Every row comes from one small tree of marks. The marks that hang from a mark follow it in brackets, in alphabetical order. Every link used is in the known rows. Which tree was each row made from?
Known rows
N(U(M)): [-17.0  -0.4   9.3   9.5 -11.7  -2.2   7.7  -7.1   0.0   0.2   3.9  13.6
   9.2   1.7  -8.8  -4.6  -2.8   8.0   7.8]
U(H M(X) N): [ 15.5  -8.8  12.6  -3.6  -1.5  -2.8 -11.1 -16.6   0.5   4.4  -2.0  -3.7
   0.9  -2.2   7.0  -9.5 -47.4  -1.0  -9.3]
X(G M(U)): [-11.2   7.4 -15.6   2.9  11.1   1.1   8.6  -6.2   9.5   3.9  16.6  -6.1
   4.2   6.3 -27.5  28.5  49.1 -27.9  -4.0]
K(X(G M(U))): [-15.4  13.0 -20.9  11.8  21.8  -4.7   7.6 -18.4   5.4  -0.7   5.7  -6.4
  -0.3  -0.2 -40.0  34.1  40.9 -18.8   1.8]
N(U(M S)): [-16.8  -1.4  14.6   9.1 -19.7  -1.2   8.7   2.7   4.1  -8.6   3.8  15.1
   9.1   4.3   5.0 -15.6 -11.5  24.3  10.6]
G(X(K M(U(S)))): [-10.8  21.2 -13.7  -3.3   0.1   5.2   4.4   9.6  -1.5  -9.6 -22.8   2.3
  -2.5  -5.3 -17.5  14.3  37.1 -12.5   6.5]
E(U(H M N S)): [  3.3   8.0  22.2  -3.6 -12.5   6.0   1.1  -7.2  19.9   3.7  12.6   8.6
   3.9  11.5  27.9 -15.5 -62.2  23.2   7.1]
X(G K M(U(H S))): [  3.5   3.8 -17.9  -8.0  10.8   1.1   2.2  11.3   0.1   0.9   1.3  -8.1
  -2.9   3.6  -6.0  10.4  32.2  -7.4  12.9]
N(U(H M(X(K)) S)): [ 11.3 -13.7   5.6  -2.2 -15.7   0.3  -1.2  21.1 -19.9  -9.0 -20.2   5.3
  -3.0  -6.5   1.9 -27.1 -25.3  33.0   9.7]
E(U(N)): [-16.5   4.7  14.5   1.2   7.3   5.5   6.6  -6.8  11.9  15.2  20.4   8.9
   3.2   5.7  14.0   1.3 -10.7  -3.4  -8.9]
N(U(H M S)): [ -1.9  -8.3  20.4   3.5 -18.6  -0.6   5.4  -4.9  -2.8  -5.1  -0.7  16.1
   8.9   4.2  16.1 -19.3 -23.6  28.1  13.4]
G(X): [-14.4   3.7   3.3  -0.8  -0.3  -0.7   1.9  -8.0  -2.6  -2.2  -9.0   7.9
   7.2  -9.9  -0.8  10.6  29.9 -11.2  -7.3]
N(U(H)): [ -6.1 -18.0  16.8   2.3   2.9  -0.4   7.4 -12.0 -16.7  10.5   4.9  16.6
   8.3  -1.8  12.2  -5.9  15.6   3.6   0.4]
X(G): [-15.0  -6.5  -5.9   1.6   9.4  -5.5   2.6   1.9   5.0   4.6  19.2  -3.2
   7.3  -0.4   1.8   9.9  37.2  -7.8  -3.6]
G(X(K M(U(N)))): [ -6.3  19.6 -15.1   0.3  15.5   4.1  -2.7 -12.4  -4.6   0.8 -13.8  -0.2
  -6.6  -3.0 -10.4  18.8  30.0 -35.5  -4.1]
G(X(M(U(H N S)))): [ 10.7   7.7   8.9  -0.4   2.1   7.8   0.7 -26.4  -3.6  -5.4  -7.3   8.1
   0.0   4.7  18.9   8.3   6.0 -16.9  -9.5]
M(U(H S) X): [ 14.2  -8.0  15.2  -3.7  -9.3   2.0   5.6   1.5   1.6   6.2  -2.2   0.3
  -1.2  -3.0  -3.7   0.4 -12.1   7.5  -8.5]
U(M S): [-17.8   9.2   9.1   0.5 -14.8  -5.1   1.4   3.4  20.9  -4.4   1.6   3.0
  10.4   1.3   0.4  -7.4 -21.8  15.1  13.3]

Write each row's tree
[  3.2   0.2  19.9  -2.1  -6.1  -4.4  -7.8 -17.0  13.6   2.0   6.1   2.9
   6.1   5.9  32.7 -16.6 -49.3  10.9   8.0] : U(H M N S)
[ 10.6  -5.4 -15.8   3.6  14.7  -2.4  -4.8  10.4  -4.0   8.0  10.3 -14.8
 -14.4  -2.2  -4.0   8.6  17.2 -16.8 -14.5] : M(U(N) X(G K))
[ -5.3   4.4  -4.3  -6.0 -11.7  -4.1  -5.4  28.4   4.5  -8.5 -18.4  -7.3
  -1.6  -9.0 -15.1 -16.0 -23.6  20.6   9.2] : U(M(X(K)) S)
[-10.3  21.6 -19.9  -4.3   8.8   3.8   3.2  -0.7  -5.0  -1.5 -21.6   0.5
  -2.3  -7.5 -32.4  26.0  45.6 -29.4   3.3] : G(X(K M(U)))
[  2.9   4.2   6.2  -2.0  16.7   2.7   0.3 -32.2   3.2  16.2   9.1   1.8
   2.5   7.1  -0.1  16.4  -1.0 -32.4  -5.2] : X(M(U(H N)))
[ 17.2 -18.9 -12.5   0.0  -4.6  -1.9  -3.7  16.7 -24.0  -7.0  -7.3  -3.7
  -5.8  -5.0  -8.6 -12.4   3.3  17.2   2.8] : N(U(H M(X(G K))))
[  5.2  14.4  -8.8 -10.1   1.3   5.8   0.8   0.9  -7.8  -6.1 -26.7   3.0
  -2.8  -5.5  -6.4  10.7  24.4  -9.6   8.5] : G(X(K M(U(H S))))
[  1.2   5.1  16.1   2.4 -18.0   8.4   2.3   9.6  15.2  -6.0   7.6   2.9
  -1.6   6.2   5.8 -16.0 -56.0  25.0  -9.6] : E(U(M(X) N S))
[ -2.8 -12.8 -20.5  -4.1  12.3  -4.2  -4.3  27.2 -10.4   0.7  -1.1 -13.5
  -5.2 -10.9 -12.6   3.1  37.6  -2.7  -7.1] : M(X(G K))
[  6.8  -5.0 -12.2   1.7  -2.3  -4.8 -12.5  22.9   0.9 -12.2   1.3 -14.9
  -8.7   0.1  12.5 -17.6 -18.9  14.5  -1.4] : U(M(X(G K)) N S)
[ 20.1 -10.7  19.7   0.8  -1.9   2.3  -0.6 -10.5  -0.7   8.4   4.3   0.4
  -5.4   2.1  18.6  -6.8 -27.8   1.3 -15.8] : M(U(H N S) X)
[  2.0 -13.8 -11.1   7.4 -14.8  -0.8   1.3  35.1 -14.4 -18.7  -4.2  -2.3
  -5.9  -1.5  -3.1 -19.9   7.9  30.8   3.1] : N(U(M(X(G K)) S))
[ 22.8 -16.0   5.8   0.9  -7.8  -2.1 -10.3  -0.9   0.8 -10.3   9.4  -8.8
  -2.1   5.3  27.6 -17.3 -34.4  16.3  -9.4] : U(H M(X(G)) N S)
[  8.8   1.7 -19.2  -4.2  26.6  -0.7  -5.6 -10.2  -4.1  11.2   9.9 -10.7
  -7.0   6.4   1.1  15.0  25.6 -30.4   2.3] : X(G K M(U(H N)))
[  3.0   1.7  13.3  -2.7   2.5  -5.6  -9.5 -26.5   9.1  10.2   5.7   1.1
   6.5   3.3  18.8  -6.3 -41.8  -4.6   5.0] : U(H M N)
[  5.3  -2.0 -21.6   0.3   7.7  -2.6   1.2  21.8  -2.8   5.9   2.2 -14.2
 -10.3  -6.6 -26.1  14.5  32.5 -10.1  -7.1] : M(U X(G K))
